Every row comes from one small tree of marks. The marks that hang from a mark follow it in brackets, in alphabetical order. Every link used is in the known rows. Which tree was each row made from?
In the rows, 128 means zero.
Known rows:
famal{boro}: [140 119 122 149 150 131 125 123 131  88 111 138 145 130  90 137 179 152
 121 107 126  96 111 141 133 113 119 139 123 141 141 136]
nevi{famal{mivela nilev}}: [127 105 128 181  97 116 121 131 116 115 102 124 111  98 118 145 153 141
 162 161 144 120 118  71 144 135 122 145 113 166 117 179]
nilev{famal}: [175 124 109 194 150  88 132 138 136 117  72 115 132 129  87 135 212 161
 150  74 134  92 125  73  95  74 120 135 105 175 131 174]
tepez{domi{zimo}}: [167  95 108 174 129  96 127 119 156 133 115 152 128 105  53 156 216 156
  51  85 129  83 125  94 180  91 122 120 104 144 135 111]
nilev{famal{boro nevi siref}}: [151 138 100  82 187 123 148 124 125 102 123  99 176 140 143  99 152 125
 122  72 122 157 126 149 115 170 132 117 107 120 126 193]
pilat{famal{boro mivela nevi nilev zogun}}: [112 136 130 123 118 164 125 114 111 115 165 116 134 147 182 164  95  99
 124 166 129 197 111 138   6 241 122  94 144  81 115  83]
nevi{famal{boro zogun}}: [130 107 127 143 139 132 127 131 106 115 136 126 134  93 120 131 156 138
 117 168 141 113 109 105 147 130 128 148 116 167 128  68]
nilev{famal{mivela nevi siref}}: [146 141 101  97 173 118 151 126 128  94  99  98 144 148 148 118 143 122
 143  66 124 169 141 108 102 187 134 115 108 122 126 201]
sofis{siref{zipug}}: [144 130  96  91 111  24  88 109 135 101  96 144 118 126  71 136 207 161
 128  95 168 109 155  38 158  74  92 172 132 178 158 152]
zimo{domi}: [107  95 137 213 135  98 115 147 160 112  86 143  67 132  77 141 196 155
 176  82 115 106 141 102 173  62 157 171 112 163 131 129]
boro{famal}: [153 111 149 184 123 116 113 130 120 182 103 140 139 104  78 137 201 158
 135 141 117  87 114  80 107  59 125 148 124 151 133  95]
famal{mivela nevi nilev zimo{domi}}: [ 71 118 124 183 107 133 146 140 148  85 144 124  85 154 164 123  42 101
 165  77 108 161 143 125  92 187 149 134 124  78 109 179]
dudef{famal}: [154 118 143 189 121 109 102 125 137 180  66 146  95 133  55 137 184 173
 159 177 145 117 141  92  83  66 131 141 146 153 131 141]
zotad{boro{famal{nevi nilev zogun}}}: [131 136 132 173  79 132 140 136  99 152 127 136 128 129 128 132 144 123
 119 125 115 162 102 216  87 109 125 138 112  98 126  33]
zotad{boro{famal{nilev siref{zipug} zogun}}}: [139 143 126 123  75 109 114 130  94 141 137 129 122 122 121 134 160 123
 102 118 134 141 127 223 142  82 115 143 117 139 135  41]
famal{nevi siref zimo}: [111 143 113  76 144 128 144 115 139  99 137 129 116 145 150 109  77 120
 133 103 120 143 121 108 179 133 129 129 126  88 119 152]
dudef{famal{boro mivela nevi nilev siref}}: [114 138 131  69 127 166 126 114 121 139 129 122 139 155 141 101  83 113
 137 168 133 204 149 181  71 224 143 107 155  82 119 194]
tepez{domi}: [161 111 108 175 121 103 145 109 156  99  98 151 115 103  76 161 203 144
  48  92 123 104 155 103 179  62 119 117 110 151 136 113]
boro{famal{siref}}: [142 121 144 108 128 132 117 125 119 176 115 133 141 108  96 123 185 145
 133 140 116 103 119  97 161  75 134 140 127 149 130 109]
boro{famal{nevi nilev zimo zogun}}: [120 131 141 164  83 145 147 132 116 170 172 126 132 121 151 110  77 109
 115 135 110 139 116  86  60 127 128 125 134  86 111  35]
zogun{famal{nevi siref}}: [143 139 155 105 162 114 115 124 171 160 114 141 134 118 144 121 154 140
 137 171 128 165 141  66 224 131 133 126 139 121 142 135]
zotad{boro{famal{siref zimo}}}: [132 131 131 122 120 129 127 132 101 157 115 141 137 124 105 137 150 138
 125 127 118  84  97 229 150  53 122 136 114 136 134 106]
zotad{boro}: [143 128 117 188 112 102 125 132 119  97  70 151 102 136  79 159 202 161
 141 101 133 104 101 209 151  55 114 148 103 145 143 111]
nilev{famal{mivela nevi siref{zipug} zimo}}: [150 155  93  99 173  78 131 117 121  94 134  88 144 143 161 115  94 113
 117  57 142 147 160 108  91 174 110 121 115 121 126 206]
famal{mivela nevi nilev}: [116 135 116 168  94 130 144 123 133  77 114 126 106 148 146 134 109 119
 150  94 121 188 129  99  88 204 122 125 125  80 118 165]
pilat{famal}: [151 120 141 183 127 105  89 116 130 160  89 138 106 124  97 188 206 161
 161 173 140 105 101  69  84  78 115 128 133 158 126 131]
zotad{boro{famal{nevi nilev siref{zipug}}}}: [139 148 127 132  92  93 110 119  94 155 131 128 138 122 130 125 154 125
 113 118 125 166 122 229 141 103 115 147 111 108 127 109]
zotad{boro{famal{nilev}}}: [143 125 136 192  81 117 121 137 104 157  99 143 131 119  91 145 189 146
 135 127 121 105  96 214 113  57 119 144 110 139 131 102]
pilat{famal{siref}}: [139 127 135 106 134 124  91 111 128 155 102 133 109 131 114 174 190 147
 158 173 138 121 107  86 135  93 124 119 136 155 124 144]

Write each row's tree:
[122 143 147  79 147 148 128 126 163 143 170 132 169 124 181 102  69 111
 116 168 123 145 131 123 194 168 129 105 150  98 131 171]  zogun{famal{boro nevi nilev siref zimo}}
[ 86 152 105  27 106 191 169 125 124  64 210 113 141 159 202  86   9  72
  92 102 116 179 123 171 137 216 133 101 143  58 112  78]  famal{boro nevi nilev siref zimo zogun}
[135 135 137 107 137 122 113 114 134 176  91 135 104 144 101 110 140 148
 151 175 137 182 148 114 118 125 142 133 147 107 122 153]  dudef{famal{nevi siref}}
[105 139 136  67 139 168 153 125 109 147 172 117 138 129 169 114  58  94
 105 131 109 153 131 114  91 182 138 112 138  84 124  47]  boro{famal{mivela nevi siref zimo zogun}}
[130 123 118  87 156  92  97 111 102 120 160 113 150  89 133 117 114 131
 105 161 156  90 129 126 203 112 107 154 120 171 123 171]  nevi{famal{boro siref{zipug} zimo}}
[123 105 127 171 140 114 124 129 114 121 112 127 114  97 117 148 120 144
 151 161 144  77 113  71 137 116 118 144 117 166 122 169]  nevi{famal{mivela zimo}}
[141 151 146  80 184  95  99 110 155 148 173 128 170 114 169 109  88 121
  87 164 141 145 155 117 198 153 110 125 150 112 145 145]  zogun{famal{boro nevi siref{zipug} zimo}}
[127 106 127 192  90 107 120 133 119 135 121 129 111  93 119 132 126 145
 157 164 143  79 107  61 159  77 119 150 116 166 107 172]  nevi{famal{nilev zimo}}
[125 123 140 111  91 148 127 132 120 171 148 128 141 115 123 111 117 123
 134 137 114  86 117 103 144  77 130 127 133 134 116 137]  boro{famal{nilev siref zimo}}
[150 126 102 146 184 129 149 136 122  85 117 104 172 140 127 131 121 129
 123  70 130  71 122 142  42 151 116 108 114 148 134 204]  nilev{famal{boro mivela zimo}}
[121 141 147  68 154 159 128 125 159 123 152 128 167 127 183 113  97 107
 123 164 124 188 144 133 178 229 134 101 147  98 139 176]  zogun{famal{boro mivela nevi nilev siref}}
[124 137 148 100 125 146 123 136 167 133 132 136 127 126 157 132  93 120
 142 164 135 109 144  78 196 139 129 102 152 143 136 178]  zogun{famal{mivela nilev siref zimo}}
[104 119 136 125 135 138 129 142 106 146 118 136 122 131 118 141 129 121
 139 110 111  99 116 252 139  90 143 139 111 136 135 119]  zotad{boro{famal{mivela siref zimo{domi}}}}
[ 89 105 129 185 145 125 134 145 148  86 111 134  76 143 111 150 104 130
 163  81 118  83 140 115 120 117 146 144 124 141 130 157]  famal{mivela zimo{domi}}
[125 108 125 149  99 142 130 134 108 111 148 122 131  97 134 123 139 127
 124 165 141 126 111 108 143 139 126 142 119 159 117  85]  nevi{famal{boro nilev zogun}}
[ 95 148 106  20 157 179 165 118 121  69 195 117 143 154 184  95  32  88
  84 103 116 165 122 169 144 201 134 109 138  67 125  55]  famal{boro nevi siref zimo zogun}
[139 132 151  89 136 147 113 131 165 140 137 139 159 117 141 118 151 131
 127 172 130 126 134 116 221 132 131 113 148 149 143 163]  zogun{famal{boro nilev siref}}
[139 140 100 151 157 123 168 136 125  89 129  99 129 151 161 126  84 112
 121  66 128 143 135  91  25 181 124 106 115 109 123 112]  nilev{famal{mivela nevi zimo zogun}}
[132 125 134 172 123 126 130 135  99 147 107 142 136 124 103 155 142 140
 126 122 120  81  99 226  85  82 116 135 113 131 139 106]  zotad{boro{famal{mivela zimo}}}
[117 144 148  94 133 143 131 128 166 136 146 131 134 130 184 119  63 107
 137 163 127 158 144  83 179 184 130 101 150 100 130 177]  zogun{famal{mivela nevi nilev siref zimo}}
[116 136 128  70 101 180 132 130 124 145 156 127 121 150 127 100  63 112
 118 173 141 132 142 164  90 137 139 106 164 121 118 104]  dudef{famal{boro nilev siref zimo zogun}}
[140 120 139 157 146 136 114 125 128 168 110 140 133 135  79 122 118 153
 132 176 143  85 129 145  58  91 125 127 152 136 129 156]  dudef{famal{boro zimo}}
[116 122 106  85 177 145 156 150 133  94 154  98 141 146 147 104 106 105
 121  58 120 101 141 161 121 131 155 120 114 156 127 121]  nilev{famal{boro siref zimo{domi} zogun}}
[106 136 137  90 109 159 143 123 113 155 162 119 148 128 164 107  62  99
 129 130 108 147 126 120 100 174 131 114 135  83 112 150]  boro{famal{mivela nevi nilev siref zimo}}
[115 136 129  58 107 188 133 128 119 124 138 122 119 155 128 114  91 110
 124 168 141 173 155 173  73 197 144 101 163 120 126 111]  dudef{famal{boro mivela nilev siref zogun}}
[141 140 136 103  74 113 106 124 110 158 165 118 126 112 127 115 148 116
 100 128 132 143 151  92 140 103 121 139 139 143 126  37]  boro{famal{nilev siref{zipug} zogun}}
[ 79 111 124 162 132 147 150 152 143  70 138 130  63 151 133 147  77 109
 141  79 118 106 149 112 103 140 152 134 131 134 133  51]  famal{mivela zimo{domi} zogun}
[126 134 129 100 118 151 139 136  94 131 118 134 126 132 119 145 154 123
 115 122 120 133 113 235 124 116 132 127 116 133 143  43]  zotad{boro{famal{mivela siref zogun}}}
[112 120 163 201 126 107 117 146 184 169 136 142 110 121 155 119  97 129
 158 155 118 138 145  70 170 113 146 135 138 116 126 150]  zogun{famal{nevi nilev zimo{domi}}}
